Known rows, with every way that one mark hangs from another:
j_438{j_347{j_774 j_796}}: 7.52 0.39 0.89 -3.65 -1.99 0.13 -2.74 -0.81 1.69 2.08 7.02 -1.63 1.17
 -0.61 1.74 5.34 1.33 4.51 -1.23 -1.22 3.32
j_621{j_347{j_796{j_354}}}: -0.57 -1.87 1.70 1.67 -3.71 -2.66 -4.16 0.53 -2.23 -0.96 1.73 5.46 -4.56
 -0.70 1.17 1.32 -2.90 -2.11 -0.60 1.74 4.08
j_438{j_347{j_621}}: 4.30 -3.31 4.08 -1.92 -0.53 2.49 -0.86 -0.91 -1.36 -3.03 -0.06 1.33 0.49
 2.01 -2.96 4.36 3.19 -3.28 0.47 0.36 -0.63
j_400{j_774{j_365{j_621{j_347{j_796}}}}}: -1.64 1.16 -0.62 2.18 7.31 -0.50 -0.02 0.41 -4.01 0.34 -2.18 1.25 -4.04
 0.51 4.63 1.46 0.89 2.46 2.23 0.02 -2.84
j_400{j_774{j_365{j_621{j_347}}}}: -4.29 -1.06 1.53 3.25 5.28 1.54 0.74 0.49 -3.08 -0.24 -4.17 2.67 -5.08
 -0.88 0.96 0.89 1.69 -0.05 2.76 0.14 -5.64
j_438{j_347}: 4.13 -3.33 4.76 -1.60 -2.87 2.55 -2.53 -2.63 0.49 -0.98 2.11 2.39 -1.97
 1.16 -3.20 4.94 3.92 -1.13 0.80 -0.99 -2.34
j_796{j_139 j_347{j_438 j_621 j_774} j_354}: -5.26 3.90 2.13 -0.03 -5.57 -1.98 3.21 6.93 1.19 -4.05 -2.49 3.43 5.84
 -0.52 -2.14 -3.31 -2.25 2.38 -3.67 0.08 7.06
j_70{j_774{j_365 j_400}}: 3.79 -3.99 3.14 2.89 0.32 3.85 1.50 -4.91 0.68 6.14 0.51 -3.60 -2.56
 2.81 0.42 -2.14 4.78 -5.54 1.32 -3.00 -3.10
j_70{j_774{j_365{j_621{j_347{j_438}}} j_400}}: -4.71 -1.87 -4.02 1.38 2.75 1.52 0.73 -1.57 2.33 4.88 -2.85 -3.18 0.19
 -2.72 2.08 -2.31 -0.79 -4.60 0.24 -3.25 -4.84
j_774{j_365{j_621} j_400}: 1.91 -1.74 -1.41 1.58 3.27 1.09 -0.43 -3.02 0.59 1.22 -2.93 -1.70 -3.98
 4.01 -2.53 -1.16 1.92 -3.78 3.91 1.59 -6.26
j_796{j_139 j_347{j_438} j_354}: -5.98 2.70 4.36 1.21 -6.52 -1.77 1.44 3.22 0.73 -3.96 -3.47 7.55 1.35
 1.46 -3.73 -3.12 0.45 1.40 -1.93 -1.00 2.22
j_796{j_347{j_438 j_621 j_774}}: -0.82 1.52 2.01 -1.43 -3.54 0.05 3.17 3.40 1.26 -1.74 1.47 -0.92 7.77
 -2.93 0.11 -2.49 -2.25 4.31 -1.94 -1.04 4.34
j_347{j_438 j_796}: 3.78 -1.22 1.75 -0.45 -0.07 0.76 0.52 1.22 -0.45 -1.05 3.94 1.05 3.53
 1.25 3.10 -2.58 -1.18 4.13 -2.14 -4.11 -0.08
j_796{j_139 j_347{j_438 j_621} j_354}: -5.95 2.79 3.87 1.04 -4.45 -2.01 2.70 5.19 -1.11 -6.30 -5.38 6.00 3.97
 2.28 -3.69 -3.31 -0.34 -0.50 -2.51 0.10 3.91
j_400{j_774}: 0.62 -5.35 8.66 3.91 0.05 4.01 1.29 -0.83 -3.36 -3.40 1.01 3.77 -3.67
 3.11 -0.54 -1.63 3.47 1.59 -0.24 -2.80 -3.99
j_347{j_621 j_774{j_365 j_400} j_796}: 7.52 1.60 -2.12 -0.55 3.70 0.13 2.92 -3.02 -1.09 3.54 2.26 -6.20 1.46
 1.86 3.12 -0.71 0.23 0.00 1.46 0.51 4.02
j_365{j_621 j_774}: 2.18 -3.66 1.41 1.55 0.21 2.69 -4.12 4.52 3.13 -2.67 2.92 -0.73 -1.54
 1.65 -3.21 -0.03 0.41 -0.07 -1.28 2.62 -4.40
j_365{j_621 j_774{j_400}}: 1.92 -4.13 -0.33 1.58 0.26 1.80 -3.47 -0.90 3.39 -2.30 2.21 -2.80 -3.94
 2.78 -4.29 -0.90 0.56 -2.40 -0.06 2.85 -5.07
j_70{j_774{j_365{j_621{j_347}} j_400}}: -2.92 -2.57 -2.62 1.65 1.83 1.02 -1.71 -3.27 0.11 5.67 -2.42 -2.39 -4.72
 -1.05 1.03 0.66 1.94 -6.26 2.05 0.68 -5.04
j_438{j_347{j_621 j_774{j_400} j_796}}: 6.99 0.08 -1.68 -3.95 0.01 -0.74 -0.37 -4.89 0.08 0.34 3.93 -4.72 1.32
 1.21 0.85 4.52 0.96 -0.32 -0.80 0.06 4.64
j_347{j_438 j_621 j_774{j_365 j_400} j_796}: 5.76 2.18 -3.44 -1.17 5.05 0.49 5.32 -1.35 1.11 3.06 1.82 -7.21 6.16
 0.39 4.23 -3.56 -2.48 1.71 -0.51 -3.46 4.62
j_365{j_621{j_347}}: -3.11 -2.99 -0.34 -0.11 -1.19 -0.10 -4.89 1.23 -2.13 -1.84 -0.54 4.01
 -4.20 -2.27 -1.51 2.74 -0.77 -1.46 1.24 3.23 -5.12
j_796{j_139 j_347{j_621} j_354}: -4.12 1.91 5.30 1.37 -5.51 -2.07 0.21 3.29 -2.91 -5.82 -5.15 6.95 -0.74
 3.79 -4.71 -0.49 2.08 -2.44 -0.36 4.15 3.56
j_347{j_774{j_400}}: 3.55 -3.55 1.71 0.06 -3.98 1.47 -0.52 -4.65 0.59 1.61 4.61 -1.68 -2.49
 -0.20 -1.71 -0.87 0.50 0.40 0.30 -0.05 -0.50

Rows:
-2.19 -3.09 -2.69 0.47 -0.43 0.03 -4.61 -2.67 1.70 -1.13 1.52 -1.05
 -6.18 -2.61 -3.95 2.18 -0.45 -3.20 0.57 4.57 -3.89
j_365{j_621{j_347} j_774{j_400}}
0.33 2.64 -0.22 -0.20 -0.99 -1.57 2.11 7.73 -0.28 -4.07 1.03 1.67 6.33
 1.47 2.16 -3.81 -4.14 3.30 -5.32 -1.73 7.67
j_347{j_438 j_621 j_774 j_796{j_139 j_354}}
-3.48 2.13 -4.47 1.50 3.66 -2.80 -0.89 5.32 2.14 0.55 -2.79 1.95 1.19
 -0.82 3.12 -2.03 -6.12 -1.54 -0.09 -0.88 1.41
j_774{j_365{j_621{j_347{j_438 j_796{j_354}}}}}
6.63 -1.09 1.75 -2.79 1.23 0.30 -1.77 -0.78 -2.38 -2.48 1.85 0.08 1.64
 2.78 0.52 4.72 2.09 -0.89 -0.29 -0.01 2.07
j_438{j_347{j_621 j_796}}
2.07 3.12 0.87 -0.15 -2.96 -0.37 2.61 -6.24 2.31 5.65 0.88 -3.48 -1.39
 -1.10 -1.56 0.26 2.52 1.13 3.62 1.20 1.85
j_796{j_347{j_774{j_365 j_400}}}
1.71 -3.09 1.72 2.66 2.98 3.45 -1.15 4.04 1.64 4.00 -0.94 -1.88 0.31
 2.92 1.74 -1.44 2.70 -2.96 0.50 -1.56 -5.68
j_70{j_774{j_365{j_621}}}
-0.04 6.26 -0.40 -1.73 -1.23 -0.89 4.65 -3.62 -1.80 2.19 -3.45 -2.41
 0.35 0.14 -2.51 1.04 4.75 1.03 2.84 3.47 3.03
j_796{j_139 j_347{j_621 j_774{j_365 j_400}}}
-0.82 1.42 2.79 -1.20 -5.75 0.13 1.74 1.69 2.94 0.82 3.27 0.35 5.22
 -3.76 -0.18 -2.04 -1.71 6.55 -1.58 -2.45 2.68
j_796{j_347{j_438 j_774}}
7.63 0.55 0.34 -3.81 0.27 0.21 -1.25 0.68 -0.11 -0.42 4.88 -2.73 3.75
 0.07 2.04 5.21 0.66 2.08 -1.56 -0.15 5.23
j_438{j_347{j_621 j_774 j_796}}
0.02 -1.87 3.87 4.34 6.16 3.21 1.78 2.01 -1.34 -1.27 -3.38 0.91 -2.95
 4.45 0.29 -1.84 3.05 0.71 2.13 -1.55 -6.68
j_400{j_774{j_365{j_621}}}
1.95 -2.43 1.57 -0.50 -0.59 2.71 2.76 4.34 0.60 -1.98 2.89 -1.47 7.25
 -2.01 0.70 -3.49 -3.22 2.42 -3.15 -3.04 1.99
j_347{j_438 j_621 j_774}
-0.18 -0.19 -4.82 0.45 3.70 -0.79 -2.21 -3.13 -0.86 6.19 -0.38 -3.89
 -3.40 0.11 4.59 1.30 1.06 -3.91 1.33 0.47 -2.50
j_70{j_774{j_365{j_621{j_347{j_796}}} j_400}}
-1.78 -0.03 -6.50 -1.16 2.01 -1.53 -2.72 -0.47 2.62 -1.06 3.16 -3.25
 -0.41 -3.03 0.98 -0.22 -4.06 0.89 -1.72 0.32 -0.75
j_365{j_621{j_347{j_438 j_796}} j_774{j_400}}
-4.71 -1.35 -5.23 -1.76 -1.76 -0.97 -0.95 -1.06 2.16 0.34 1.12 -1.20
 0.18 -5.62 -0.11 -0.94 -5.13 1.20 -1.03 -0.12 -2.07
j_365{j_621{j_347{j_438 j_774{j_400}}}}
-4.22 0.15 -4.74 0.08 3.46 0.12 0.92 -3.09 1.27 1.86 -3.88 -1.14 -1.43
 -2.75 -0.69 -1.02 -2.21 -2.86 2.56 -0.67 -4.83
j_774{j_365{j_621{j_347{j_438}}} j_400}
-1.46 2.40 -7.17 -0.99 5.09 -2.20 0.21 -2.84 -0.20 2.71 -1.77 -2.31
 -0.34 -1.60 3.02 -0.58 -2.81 -0.29 1.94 -0.84 -2.34
j_774{j_365{j_621{j_347{j_438 j_796}}} j_400}
-2.24 -0.80 -3.43 0.45 2.45 -0.44 -1.53 -4.76 -0.85 2.64 -3.59 -0.20
 -6.17 -1.23 -1.69 1.80 0.69 -4.61 4.68 3.19 -5.45
j_774{j_365{j_621{j_347}} j_400}
0.23 1.46 -5.79 -0.67 4.29 -2.44 -2.10 -4.83 -1.99 3.05 -1.30 -1.35
 -5.03 -0.03 1.77 2.28 -0.06 -1.98 3.81 2.89 -2.75
j_774{j_365{j_621{j_347{j_796}}} j_400}
-3.62 2.75 2.28 0.56 -8.70 -2.91 -0.14 -2.41 1.30 -0.92 -0.97 3.15 -3.80
 1.04 -4.90 -0.82 1.27 0.02 -0.12 3.04 4.34
j_796{j_139 j_347{j_774{j_400}} j_354}
-4.32 -2.26 -4.10 0.40 0.48 0.56 -2.17 -0.71 3.71 -1.84 1.25 -1.95 -1.45
 -4.08 -2.47 -0.75 -3.37 -1.36 -1.15 0.63 -3.54
j_365{j_621{j_347{j_438}} j_774{j_400}}
1.71 -2.09 1.75 1.93 0.56 -0.79 0.72 5.42 -0.13 -4.76 0.24 1.93 5.18
 3.97 2.13 -5.12 -5.36 -1.74 -3.66 -2.54 5.00
j_347{j_438 j_621 j_796{j_354}}
-3.98 1.66 5.69 1.58 -7.70 -2.32 -1.37 1.50 -1.34 -3.39 -3.16 7.86 -3.45
 3.02 -4.95 -0.21 2.82 -0.38 -0.04 2.99 2.08
j_796{j_139 j_347 j_354}
2.43 0.05 -0.87 -1.89 -3.13 -1.07 -3.03 -0.56 -2.33 2.31 6.58 0.72 -1.56
 -5.45 3.83 3.30 -1.68 4.48 -0.49 1.18 3.60
j_621{j_347{j_774 j_796}}
-4.14 -1.46 -1.96 1.26 2.88 2.52 0.14 4.12 1.91 4.40 -2.02 -1.24 2.61
 -3.74 3.52 -1.59 -1.16 -2.12 -0.54 -3.65 -4.19
j_70{j_774{j_365{j_621{j_347{j_438}}}}}
-3.18 4.51 1.60 -2.69 -4.08 -0.33 3.98 3.93 -1.19 -2.59 -0.86 1.38 7.07
 -2.33 -1.05 -0.84 0.62 6.21 -2.40 -0.02 3.75
j_796{j_139 j_347{j_438 j_621 j_774}}
-3.53 0.42 0.93 1.37 -5.07 -2.44 3.16 0.16 4.00 -2.44 -0.95 -0.67 4.37
 0.08 -2.15 -5.52 -5.11 -1.98 -2.09 -0.59 6.90
j_796{j_347{j_438 j_621 j_774{j_400}} j_354}
4.59 2.34 1.82 -4.15 -1.14 0.07 -2.65 -1.67 -2.80 -1.08 1.84 3.17 -1.52
 2.35 -0.79 6.63 6.27 3.35 -0.56 -0.08 0.01
j_438{j_347{j_796{j_139}}}
-1.76 0.03 3.75 -0.52 -2.53 0.39 2.69 1.81 -0.99 -3.82 -1.68 1.82 5.83
 0.24 -1.31 -2.29 -0.72 1.40 -0.54 -1.12 1.03
j_796{j_347{j_438 j_621}}
-1.15 2.78 -5.11 -1.14 5.18 -1.23 -0.58 2.74 0.10 2.12 -1.25 -0.13 1.98
 -2.73 4.34 0.30 -2.97 2.30 0.85 -1.07 -1.75
j_774{j_365{j_621{j_347{j_438 j_796}}}}
-3.74 4.57 -1.36 0.89 6.55 -0.81 0.72 1.29 -6.51 -0.42 -4.28 3.31 -4.67
 0.76 3.55 2.94 3.97 4.15 1.60 1.04 -3.43
j_400{j_774{j_365{j_621{j_347{j_796{j_139}}}}}}
8.42 2.58 -2.96 -3.16 3.83 0.02 1.99 -5.17 1.19 3.91 2.00 -7.03 1.58
 1.39 1.82 4.14 2.00 -1.16 1.83 -0.35 4.93
j_438{j_347{j_621 j_774{j_365 j_400} j_796}}
